Each row was made from one path, in order. Every step used is in the known rows, and no mark comes twice. Write each row's path.
Known rows
vupu-luno-kora-lalo-difov-nane: 31.6 3.7 -27.2 -5.8 -29.2 15.4 -14.9 5.5 45.1 16.3 -25.2 58.2 -16.7 52.7
 27.7 -4.4 23.0 -63.8 17.2 27.8 -22.5 38.6 -12.0 -3.9
nane-vupu-luno-kora-lalo-difov: 44.0 -0.8 -24.1 -0.6 -24.3 29.1 -3.6 -8.7 27.4 24.2 -29.8 35.2 16.4 41.2
 22.2 0.3 30.1 -18.9 19.8 45.8 -18.6 59.6 -21.7 3.1
luno-vupu-nane-zalig-kora-lalo-difov: 45.3 4.9 17.7 -21.5 12.4 71.4 -18.2 1.9 14.7 24.6 22.5 -30.5 11.8 15.3
 37.3 -13.7 23.9 -23.8 -35.0 22.1 1.4 60.7 -19.5 -78.7
kipoket-difov-nane-vupu-luno: 42.3 1.1 -11.8 -23.8 -2.4 32.7 -30.3 -7.7 23.5 -0.2 15.0 8.5 -7.3 56.9
 17.0 1.5 50.1 -53.7 25.0 -3.2 15.2 26.6 -0.4 35.3
zalig-nane-vupu-luno-kora-lalo: 63.4 9.0 -24.9 8.7 -38.0 11.9 -11.9 -0.2 46.8 4.8 -24.3 28.0 21.9 35.3
 12.1 5.9 36.6 -30.8 31.8 43.4 -4.5 90.0 -14.6 -12.2
luno-kora-lalo-vupu: 81.4 30.5 3.3 -1.3 -16.7 14.5 -12.2 4.9 25.2 43.7 -22.1 19.3 -8.6 29.2
 45.4 -13.0 6.9 -34.8 31.6 49.7 1.4 59.9 -8.0 -9.5
difov-nane-vupu: 62.5 2.6 7.5 -17.0 -14.9 22.4 -29.2 13.3 34.5 16.7 -8.0 5.6 33.3 50.8
 14.3 -5.0 23.9 -27.2 25.9 -1.9 21.2 51.7 3.0 28.6
kora-lalo-vupu-nane: 64.6 34.9 14.7 -33.3 -28.5 35.4 -18.0 9.9 38.6 24.4 2.1 -23.8 3.8 23.0
 42.7 6.8 13.9 -10.3 26.9 30.0 13.9 56.0 2.3 -16.9
kipoket-difov-nane-zalig: 48.9 -11.7 14.7 -14.9 32.2 30.1 -49.2 14.9 -3.5 25.4 5.5 2.8 -26.0 42.0
 35.7 -27.7 5.7 -72.9 -9.8 -6.2 22.0 23.1 0.7 2.6
zalig-nane-vupu: 62.0 -3.3 8.2 -3.6 -10.4 23.6 -26.2 10.2 30.4 15.2 -2.7 11.0 27.9 30.1
 1.4 -6.2 22.2 -20.0 24.5 16.5 29.6 89.8 2.7 15.8
luno-kora-lalo-vupu-nane-zalig: 68.6 40.6 13.3 -25.9 -2.2 17.7 -19.1 18.0 14.4 33.1 -15.5 8.0 10.6 15.7
 55.6 -8.1 7.0 -18.7 -2.7 49.6 0.0 63.6 -11.6 -57.5
vupu-nane-zalig-kora-lalo-difov-kipoket: 32.8 -1.7 36.4 6.1 0.6 35.4 -27.1 15.5 30.5 20.7 18.0 -27.9 9.8 -7.5
 39.3 -36.4 3.0 -29.2 -40.4 22.5 -1.2 64.4 -6.6 -36.9
kora-lalo-vupu-nane-zalig: 63.9 35.9 19.7 -25.5 -13.2 38.7 -22.7 13.2 9.5 30.3 -0.8 -22.9 8.0 10.8
 44.1 2.4 7.2 -13.1 -6.8 40.2 5.4 64.0 -4.9 -36.4
kora-lalo-difov: 45.8 -16.3 4.0 -1.8 -17.0 45.4 -27.3 5.7 20.7 39.3 -16.6 0.3 -6.0 30.7
 25.5 -12.2 -2.3 -31.1 10.3 25.1 -1.5 44.9 -4.8 9.5
nane-zalig: 69.1 -20.3 13.1 9.6 13.2 26.1 -35.3 9.0 -19.5 42.5 -11.9 -3.3 -3.9 20.2
 30.7 -21.1 0.5 -38.6 -7.8 1.4 18.7 58.8 -6.1 4.6
kora-lalo-vupu: 73.4 26.4 8.0 -2.2 -25.7 36.7 -15.3 1.0 20.1 38.1 -3.5 -14.2 -11.1 27.1
 31.0 -1.7 3.4 -28.9 25.3 37.8 5.3 61.4 -0.6 7.8
zalig-nane-vupu-luno-kora: 61.4 3.6 -21.9 2.7 -13.8 -0.2 -13.1 -0.4 29.8 4.9 -16.2 51.6 14.1 34.1
 7.6 -1.1 45.1 -31.4 34.9 26.8 16.1 90.8 -8.2 -0.2
vupu-zalig-kora-lalo-difov-kipoket: 38.5 -0.3 66.5 31.8 -3.5 27.7 -24.7 4.2 55.6 36.4 19.7 -17.3 -0.4 9.0
 27.4 -25.0 -4.4 -45.4 -12.2 24.0 -4.0 58.0 -11.4 8.5
duka-vupu-luno-kora-lalo: 77.2 10.2 -17.9 11.7 -27.3 -3.6 -17.4 0.7 22.3 30.8 -22.6 4.3 -9.5 33.8
 35.4 0.3 10.6 -49.0 38.2 0.6 -10.1 54.3 -18.6 -21.8
kipoket-difov-nane-vupu: 48.8 -1.4 8.9 -30.7 12.6 30.7 -39.9 8.4 30.1 9.4 6.0 -3.5 6.9 53.8 23.2
 -14.0 30.6 -44.4 26.5 -4.0 28.2 25.2 4.0 31.6
lalo-difov-kipoket: 32.7 -16.3 31.9 21.8 -1.7 27.3 -31.7 1.0 21.8 37.3 1.8 33.1 -18.4 9.3
 24.7 -42.9 -9.4 -39.5 4.9 5.0 17.7 49.9 8.8 27.0
kora-lalo-vupu-luno: 68.4 27.9 -13.3 2.2 -40.5 32.2 -3.8 -17.8 17.2 24.8 1.9 -1.8 -27.3 31.5
 26.4 13.1 27.9 -40.8 23.6 37.6 -7.3 62.8 -4.6 12.3
zalig-nane-vupu-luno-kora-lalo-difov: 35.0 8.1 -27.8 0.4 -30.7 26.6 -6.9 -2.5 44.6 6.2 -18.7 56.4 16.4 34.4
 4.9 3.0 34.6 -30.6 20.2 56.8 -11.0 87.2 -19.1 -15.5

Write each row's path
67.7 -1.5 49.5 4.5 3.5 22.6 -29.6 -1.7 27.1 38.2 -5.6 -10.6 36.7 38.8
 14.9 11.1 17.4 -10.9 20.4 6.8 23.3 57.5 -11.0 35.1 -> nane-vupu-zalig
34.5 -9.0 10.9 -13.4 24.2 29.5 -23.2 19.4 5.7 26.5 14.4 12.0 -0.4 27.7
 23.0 -31.4 19.9 -65.3 -38.0 7.2 9.8 49.2 -9.1 -12.0 -> lalo-difov-nane-zalig-kora
54.8 6.5 46.0 -16.6 11.7 37.8 -34.9 6.5 65.1 12.6 25.8 -52.0 29.1 57.2
 24.5 1.6 34.9 -49.5 4.8 14.3 6.2 34.4 -16.9 12.8 -> kipoket-difov-nane-vupu-zalig-kora-lalo
75.8 9.1 17.2 -11.3 6.7 57.4 -20.5 4.3 18.4 22.5 16.0 -58.9 20.3 18.7
 39.4 -8.7 26.4 -22.3 -20.7 8.4 5.6 66.4 -18.6 -75.5 -> luno-vupu-nane-zalig-kora-lalo
73.2 0.6 53.2 10.6 11.3 41.4 -33.1 -10.6 22.4 41.8 4.9 4.2 -7.7 39.3
 22.1 7.4 10.1 -37.3 22.7 -4.8 23.7 50.2 -8.9 -3.9 -> luno-vupu-zalig
57.3 -5.6 47.6 10.3 3.9 12.3 -40.3 12.0 39.4 26.8 2.5 18.4 -3.5 26.4 9.5
 6.9 3.3 -44.7 19.5 8.2 30.1 77.7 -0.8 10.2 -> vupu-zalig-nane
34.4 7.3 46.5 -18.2 14.6 26.5 -22.9 11.1 50.6 23.0 25.5 6.9 40.3 46.3
 8.2 1.2 40.3 -39.3 -6.3 11.4 13.4 49.7 -16.9 18.4 -> lalo-difov-nane-vupu-zalig-kora
73.3 25.4 51.7 -2.1 20.7 17.7 -13.9 1.1 23.7 38.3 32.1 -14.8 -7.8 23.8
 31.4 -1.9 29.9 -41.3 5.8 20.1 28.3 62.4 -14.0 10.0 -> lalo-vupu-zalig-kora
60.8 37.5 -8.7 -6.8 -22.0 28.1 -0.6 -3.5 17.2 12.6 26.3 -15.7 -12.3 26.6
 28.9 -0.8 42.6 -70.0 -25.4 40.1 -14.0 67.1 -15.6 -19.5 -> difov-nane-zalig-kora-lalo-vupu-luno
39.7 -7.5 14.2 -20.9 7.0 46.6 -22.9 16.4 15.3 26.2 10.9 -36.9 17.3 10.5
 41.1 -19.1 19.3 -22.7 -38.9 24.2 -1.9 58.2 -18.8 -47.9 -> vupu-nane-zalig-kora-lalo-difov
49.3 -15.8 11.6 7.1 7.3 47.3 -20.0 8.8 -4.3 38.7 4.2 -26.0 6.1 14.4 31.4
 -26.0 9.6 -41.9 -40.5 32.0 -7.7 60.0 -20.0 -24.2 -> nane-zalig-kora-lalo-difov
31.1 -8.0 6.3 -17.1 -4.3 24.0 -32.2 19.8 28.8 26.4 -2.6 40.1 -10.5 43.3
 16.3 -15.8 9.2 -53.3 10.2 -0.8 13.2 33.7 4.6 18.8 -> lalo-difov-nane
59.1 31.4 51.2 -0.8 3.3 13.8 -27.2 6.8 34.3 27.4 20.6 31.6 -17.1 21.2
 11.8 10.7 10.9 -43.3 20.4 37.6 31.8 83.1 1.2 4.1 -> lalo-vupu-zalig-nane
65.7 6.8 21.1 -21.2 12.2 8.3 -42.1 24.6 -6.0 32.3 5.4 -21.4 14.5 10.3
 37.6 -6.3 -0.1 -26.7 -2.1 -25.8 32.9 53.4 -10.2 -41.0 -> duka-vupu-nane-zalig
69.9 -7.0 -22.9 14.2 -27.5 11.6 -11.0 -3.3 26.4 24.6 -37.4 16.5 -12.0
 40.7 38.7 -4.2 19.9 -44.0 30.2 17.0 -15.1 51.9 -16.6 -3.4 -> vupu-luno-kora-lalo
37.2 13.4 32.3 -11.2 -9.7 18.4 -25.0 18.0 67.6 30.5 -24.1 36.5 45.3 56.8
 20.2 7.4 11.4 -31.4 16.6 45.3 -12.3 44.9 -22.5 -0.5 -> luno-kora-lalo-difov-nane-vupu-zalig
39.2 -2.2 1.9 -13.7 -16.6 37.5 -17.8 19.5 50.3 21.5 8.5 -10.0 6.9 40.7
 23.9 -15.6 20.9 -58.1 -6.0 15.7 -7.9 46.0 -8.2 -6.0 -> zalig-kora-lalo-difov-nane
53.8 -14.8 17.1 -15.5 41.9 29.7 -40.1 15.6 1.7 17.2 26.5 -21.5 -18.1
 33.7 40.1 -36.7 26.7 -79.8 -27.0 -8.9 23.2 29.6 -8.0 -8.0 -> kipoket-difov-nane-zalig-kora
68.6 43.2 5.7 -26.6 -18.1 14.3 -13.8 20.3 43.8 25.9 -20.3 7.8 8.5 25.3
 53.3 -1.3 16.0 -13.9 32.1 41.9 5.4 55.4 -5.3 -36.2 -> luno-kora-lalo-vupu-nane
66.6 -7.6 19.1 -19.8 23.7 21.8 -25.6 18.6 -0.4 21.0 13.4 -37.2 16.7 9.9
 43.2 -18.1 28.0 -26.1 -23.5 -11.2 26.2 59.3 -9.1 -33.4 -> vupu-nane-zalig-kora
51.5 2.3 47.9 8.4 10.9 64.5 -16.7 -10.2 41.1 39.3 21.3 -19.1 3.3 35.3
 22.1 0.4 16.4 -40.8 -5.4 24.7 -1.4 52.9 -25.3 -31.7 -> luno-vupu-zalig-kora-lalo-difov
78.4 23.6 13.5 1.1 0.3 39.0 -8.2 0.5 -1.5 38.1 17.7 -39.6 -3.7 9.8 37.6
 -16.2 16.0 -39.7 -24.3 43.7 3.0 73.2 -14.3 -25.0 -> nane-zalig-kora-lalo-vupu
77.0 -6.2 43.7 15.3 -2.2 26.2 -23.4 5.5 46.3 35.7 3.4 -55.0 16.1 30.6
 30.2 0.5 14.0 -41.5 5.4 11.1 4.8 56.3 -18.6 4.5 -> vupu-zalig-kora-lalo
68.6 16.9 44.7 -6.0 -17.5 23.3 -22.5 10.4 71.6 16.9 7.5 -45.6 54.1 49.7
 18.5 10.2 33.2 -34.9 6.6 18.4 -2.1 58.5 -18.8 11.8 -> difov-nane-vupu-zalig-kora-lalo
58.1 27.4 17.1 -23.0 18.1 43.8 -25.3 9.0 13.5 18.2 35.3 -30.1 -21.1 30.6
 42.8 -25.2 26.5 -75.4 -24.6 38.3 4.3 39.7 -9.0 -24.8 -> kipoket-difov-nane-zalig-kora-lalo-vupu
58.8 7.9 49.0 -11.0 -2.5 12.7 -37.5 11.3 49.6 25.1 -2.9 5.8 40.9 54.6
 12.6 13.4 22.9 -30.8 21.4 2.6 19.9 47.2 -6.4 34.0 -> difov-nane-vupu-zalig
74.2 34.3 41.1 3.9 -6.1 9.8 -15.8 3.9 38.1 48.6 -17.4 17.3 0.0 32.7 41.3
 5.5 2.1 -35.1 27.0 53.4 -0.9 57.7 -13.6 -8.2 -> luno-kora-lalo-vupu-zalig
